Each row was made from one walk, in order. Every step used is in the known rows, and no mark comes twice. Write each row's walk.
Known rows:
vore > rezubud > peda > fetin > furap: [-0.32 -1.70  2.76 -0.43  0.12  0.86 -0.52 -0.75 -2.89  1.16 -2.49 -1.54
  0.24  0.76 -1.13 -0.16  0.71  0.21  1.78  0.81  0.28 -2.12 -0.61  0.96]
fupi > fetin > furap > vore > peda > piru: [-0.72 -1.50  3.55 -0.50 -0.57  0.14  0.10 -1.70 -7.58  0.03 -2.02  0.83
 -3.22  2.21  0.20 -0.17  3.46 -2.67 -1.56 -0.24  1.47 -2.87 -0.34  1.22]
vore > peda > fetin > furap: [-0.58 -2.03  1.90 -0.30  0.41 -0.31 -0.30 -1.82 -3.58 -0.06 -1.63  0.01
 -0.79  2.08 -0.25 -0.09  0.63  0.37 -0.17  0.52  1.05 -2.92 -1.52  1.38]
peda > furap > vore: [-0.21 -0.29  1.17  0.73 -0.31 -0.41  1.04 -0.94 -2.88  1.62 -0.05 -1.15
 -3.05 -0.40  0.59 -0.03  0.38 -0.33 -2.22 -0.24 -0.38 -0.35  0.10  0.30]
fupi > fetin > furap: [-0.75  0.06  1.43 -0.01 -0.49  0.18 -1.14 -0.48 -4.90 -0.51 -1.39 -0.19
 -1.06 -0.32 -0.08 -0.43  1.32 -1.82 -0.25  0.16  0.59  0.02 -0.65  0.74]
vore > rezubud: [ 0.72 -0.67  0.81 -0.50 -1.18  0.22 -0.25  0.16 -0.39  0.42 -0.01 -0.69
  1.30  0.78 -0.74  0.19  0.85  0.27  1.05  0.12 -0.33 -1.08  0.36 -0.38]
piru > furap > peda > vore: [-0.19 -1.00  1.52 -0.06 -0.50 -0.54 -0.98 -0.82 -0.45  0.09 -0.37 -0.20
 -2.77  0.16 -0.22  0.07  0.21 -0.34 -1.73  0.07  0.55  1.92 -1.04  0.14]
piru > furap > peda > zofo: [ 0.55 -0.50 -0.02  0.53  0.37 -0.10 -1.10 -0.76 -0.03  0.47 -0.28 -0.61
 -1.07  0.42 -0.83 -0.09 -0.03 -2.18 -0.97  0.32 -0.16  2.37 -0.91  1.10]
piru > furap > vore > rezubud > peda: [ 0.47 -1.40  2.64  0.32 -1.42  0.40  0.13  0.44 -0.01  1.79 -1.33 -1.36
 -1.60  1.01 -1.18 -1.03  1.59 -1.12  1.03  0.09 -0.49 -0.89  0.14 -0.15]
piru > furap > vore: [ 0.26 -0.62  1.28  0.76 -0.96 -0.58 -0.28 -0.19 -0.86  0.71 -0.03 -0.44
 -3.25  0.05 -0.21 -0.74  1.27 -1.18 -1.34 -0.29  0.03  0.72 -0.47  0.17]
fetin > furap > vore > rezubud > peda > piru: [-0.38 -1.85  3.72 -0.52 -0.77  0.88  0.54 -0.37 -4.07  1.36 -2.21 -1.16
 -3.14  0.57 -0.67 -0.06  1.76 -2.07 -0.20  0.10 -0.07 -1.15  0.89  0.73]
rezubud > peda > piru > furap > vore: [-0.29 -1.22  2.55  0.38  0.11  0.74  0.35  0.10 -0.87  1.35 -1.41  0.29
 -3.96  0.25 -0.02 -0.93  1.67 -1.04 -0.87 -0.05  0.29 -0.62  0.31  0.87]
fetin > furap > peda > vore > rezubud: [-0.21 -1.63  2.82 -0.98 -1.22 -0.40 -0.80 -1.25 -3.68  0.07 -1.30 -1.61
 -1.95  0.56 -0.83  0.89  0.42 -1.20 -0.78  0.29  0.16  1.18 -0.54  0.03]
fetin > furap > vore > rezubud > peda: [-0.18 -1.34  3.10 -0.10 -1.11  0.53  0.50 -0.25 -2.82  1.50 -2.31 -2.20
 -1.93  0.92 -1.12 -0.44  0.97 -2.27  0.89  0.12 -0.52 -0.52  0.12  0.06]
fetin > furap: [-0.65 -0.55  0.72  0.12 -0.34 -0.25 -0.51 -0.16 -2.15 -0.57 -1.01 -0.64
 -2.15 -0.77 -0.07 -0.21 -0.38 -0.83 -0.65  0.31 -0.21  0.93 -0.26  0.73]
rezubud > peda > fetin > furap > vore: [-0.91 -1.07  2.95  0.26  0.98  0.18  0.35 -1.53 -4.00  1.49 -2.47 -1.36
 -2.47  0.64 -0.58 -0.25  0.91 -1.46 -0.12  0.10  0.78 -0.61 -1.21  0.90]
furap > peda: [ 0.03 -0.40 -0.17  0.05  0.32  0.43  0.23 -1.35  0.40  0.03  0.30 -0.25
 -0.66  0.64 -0.39 -0.11 -0.22 -0.86 -0.21 -0.42  0.08  0.12 -0.70  0.05]
fetin > furap > vore > rezubud: [ 0.14 -1.26  2.33 -0.15 -1.77 -0.44 -0.12 -0.67 -4.16  0.83 -1.00 -1.99
 -2.52  0.58 -0.82  0.09  1.48 -2.06 -0.39 -0.06 -0.28  0.39 -0.05  0.06]
peda > furap: [-0.23 -0.19  0.25  0.46  0.03 -0.05  0.33 -0.32 -1.28  0.74  0.09 -0.56
 -1.52 -0.96  0.77 -0.05 -0.80  1.08 -1.42  0.29 -0.54 -0.73  0.31  0.63]
rezubud > peda > fetin: [-0.39 -0.47  1.40 -0.05  1.51  0.86  0.17 -0.77 -0.24  1.35 -1.40 -0.21
  1.14  0.80 -0.36 -0.19  0.22  0.75  1.19  0.34  0.75 -2.00 -0.78  0.57]
fupi > peda: [-0.44  0.10  0.28 -0.01  0.43  0.51 -0.64 -0.61  0.15  0.40 -0.18  1.13
 -1.25  0.54 -0.57  0.00  0.26 -0.88 -0.07  0.28 -0.58 -0.35  0.61  0.46]

Write each row's walk:
[-0.04 -0.93  0.57 -0.37  0.62  0.85  0.17 -1.48 -1.08  0.07  0.33  0.62
 -1.68  0.57  0.10  0.33  0.75 -0.59 -1.41 -0.42  0.59 -0.56 -0.12  0.79] | furap > peda > piru
[-0.45 -0.90  0.54  0.16 -0.07  0.13 -0.28 -1.49 -1.82 -0.46 -0.78 -0.87
 -2.66 -0.07 -0.38 -0.28 -0.58 -1.68 -0.94 -0.09 -0.22  1.02 -1.06  0.81] | fetin > furap > peda
[ 0.34 -1.29  3.11 -0.38  0.16  0.72  0.61 -1.27 -2.15  2.52 -1.45 -1.53
  0.71  2.20 -1.22  0.16  1.91 -0.40  1.53 -0.07  0.69 -2.63 -0.54 -0.07] | furap > vore > rezubud > peda > fetin
[-1.04 -0.49  2.85 -0.53 -0.36 -0.15 -1.40 -1.79 -6.13 -0.30 -1.76 -0.44
 -2.48  0.32 -0.21  0.57  1.27 -2.37 -1.63  0.06  1.33  1.36 -1.32  0.41] | fupi > fetin > furap > peda > vore
[-0.03 -0.40  3.67 -0.19 -0.50  0.51 -0.81 -0.34 -6.55  1.74 -3.30 -2.12
  0.14  1.37 -1.50  0.29  2.52 -4.67  0.96  0.53  0.11  0.52  0.03  0.70] | fupi > fetin > furap > vore > rezubud > peda > zofo
[ 0.38 -1.69  1.68  0.45 -1.15 -0.69  0.34 -0.60 -0.75  0.63 -0.56  0.23
 -2.52  2.30 -0.32 -1.00  1.59 -0.80 -0.69 -0.19  0.30 -1.65 -0.66  0.25] | piru > furap > vore > peda
[ 0.40 -0.85  2.36 -0.23 -0.66  0.69  1.00 -0.10 -0.52  1.93 -1.29 -1.43
  0.08  1.51 -1.05 -0.20  1.38 -1.35  1.52 -0.21 -0.28 -1.43  0.60 -0.55] | furap > vore > rezubud > peda
[ 0.13 -2.06  1.38 -0.22 -0.46  0.16 -0.35 -0.14 -0.56 -0.23 -0.58  1.66
 -2.21  1.53  0.28 -0.88  1.45  0.84 -1.14  0.34  0.55 -2.75  0.14  1.28] | vore > peda > piru > furap
[ 0.72 -1.83  2.63 -0.19 -1.71  0.02 -0.40 -0.18 -2.89  1.11  0.03 -0.28
 -3.18  0.67 -0.43 -0.27  3.12 -0.73 -1.34 -0.18  0.17 -0.82  0.63  0.45] | peda > piru > furap > vore > rezubud
[ 0.09 -1.69  3.15 -0.29 -0.82 -0.46 -0.26 -1.85 -5.92  1.34 -1.17 -1.95
 -1.92  1.18 -0.97  0.38  2.19 -1.16 -0.41  0.05  0.59 -0.96 -1.08  0.53] | peda > fetin > furap > vore > rezubud
[-0.95 -1.03  2.01 -0.47 -0.23 -0.60 -0.62 -1.45 -3.18 -0.20 -1.41 -0.88
 -3.29 -0.13 -0.18  0.67 -0.36 -1.39 -1.87  0.12  0.51  2.36 -1.00  0.40] | fetin > furap > peda > vore
[ 0.21 -0.94  0.10  0.56 -0.42  0.21 -0.52 -0.89  0.96  0.02  0.31 -0.13
 -2.33  0.10 -0.47 -0.87  0.14 -0.58 -0.85 -0.20 -0.14  0.67 -1.05  0.60] | piru > furap > peda
[-0.68 -0.97  1.38  0.02  0.56 -0.31 -0.84 -1.38 -3.80  0.01 -1.14 -0.66
 -1.32 -0.16 -0.11  0.05  0.53  0.11 -0.80  0.48  0.83 -0.34 -1.35  1.19] | peda > fetin > furap
[-0.05  0.40  0.46  0.07  1.31  0.53  0.11  0.59  0.47  0.98 -1.90 -0.59
  1.56  0.48 -0.72  0.52 -0.90 -1.69  1.00  0.73 -0.20  0.85  0.42  0.60] | rezubud > peda > zofo
[ 0.19 -1.52  2.22 -0.24  0.50 -0.49  0.88 -2.17 -2.96  1.29 -0.78  0.08
 -0.49  3.49 -0.33  0.18  1.95 -0.18 -0.41 -0.33  1.38 -3.42 -1.35  0.31] | furap > vore > peda > fetin
[ 0.08 -1.60  2.15 -0.49 -0.08  0.01  1.22 -1.24 -2.84  0.70 -0.59  1.04
 -2.13  2.61  0.14  0.15  2.11 -0.84 -1.25 -0.49  0.92 -2.70  0.29  0.49] | furap > vore > peda > piru
[ 0.31 -1.26  3.04 -0.61 -0.37  1.12  0.93 -0.27 -2.16  1.89 -1.27 -0.68
 -0.94  1.46 -0.59  0.07  2.09 -1.19  0.42 -0.20  0.06 -1.94  1.16  0.04] | furap > vore > rezubud > peda > piru
[ 0.48 -1.73  2.36 -0.57 -1.63 -0.29 -1.31 -0.72 -0.88  0.59 -0.36 -0.92
 -1.67  0.88 -0.91  0.22  1.10 -0.01 -0.62  0.25  0.18  0.85 -0.57 -0.20] | piru > furap > peda > vore > rezubud
[ 0.16 -1.17  1.85  0.30 -0.52 -0.11 -0.11 -0.38 -2.31  0.71  0.03  0.45
 -4.33 -0.09  0.26 -0.40  2.18 -0.81 -2.45 -0.30  0.52  0.18  0.09  0.79] | peda > piru > furap > vore
[-0.18 -1.33  0.75  0.18 -0.07 -0.16  0.91 -0.66 -0.99  0.64 -0.61  0.13
 -0.98  1.20  0.65 -0.33 -0.43  1.30 -0.80  0.38 -0.34 -3.33  0.14  0.71] | vore > peda > furap
[ 0.24 -0.83  2.43 -1.15 -1.32 -0.53 -0.73  0.18 -1.94  0.60 -0.56 -0.69
  0.61  0.72 -0.47  1.20  1.03  0.61 -0.01  0.42  0.34  0.33  0.44 -0.68] | peda > vore > rezubud
[-0.56 -1.03  2.33  0.17  0.32 -0.65 -0.07 -2.01 -5.36  0.92 -1.11 -1.19
 -3.11  0.51 -0.21  0.28  1.39 -1.41 -1.52 -0.10  0.93  0.17 -1.57  0.86] | peda > fetin > furap > vore
[ 0.04 -1.01  1.66  0.05 -0.49  1.01  0.58  0.28 -0.59  1.76 -1.34 -1.49
  0.20 -0.07 -0.21 -0.33 -0.51  1.00  1.12  0.67 -1.05 -2.66  0.90  0.30] | vore > rezubud > peda > furap
[ 0.14 -0.88  2.86 -0.11 -0.30  0.09 -0.03 -0.05 -3.63  1.81 -2.87 -2.57
 -0.77  0.96 -1.54  0.57  0.76 -3.82  0.70  0.65 -0.65  1.46  0.26  0.67] | fetin > furap > vore > rezubud > peda > zofo
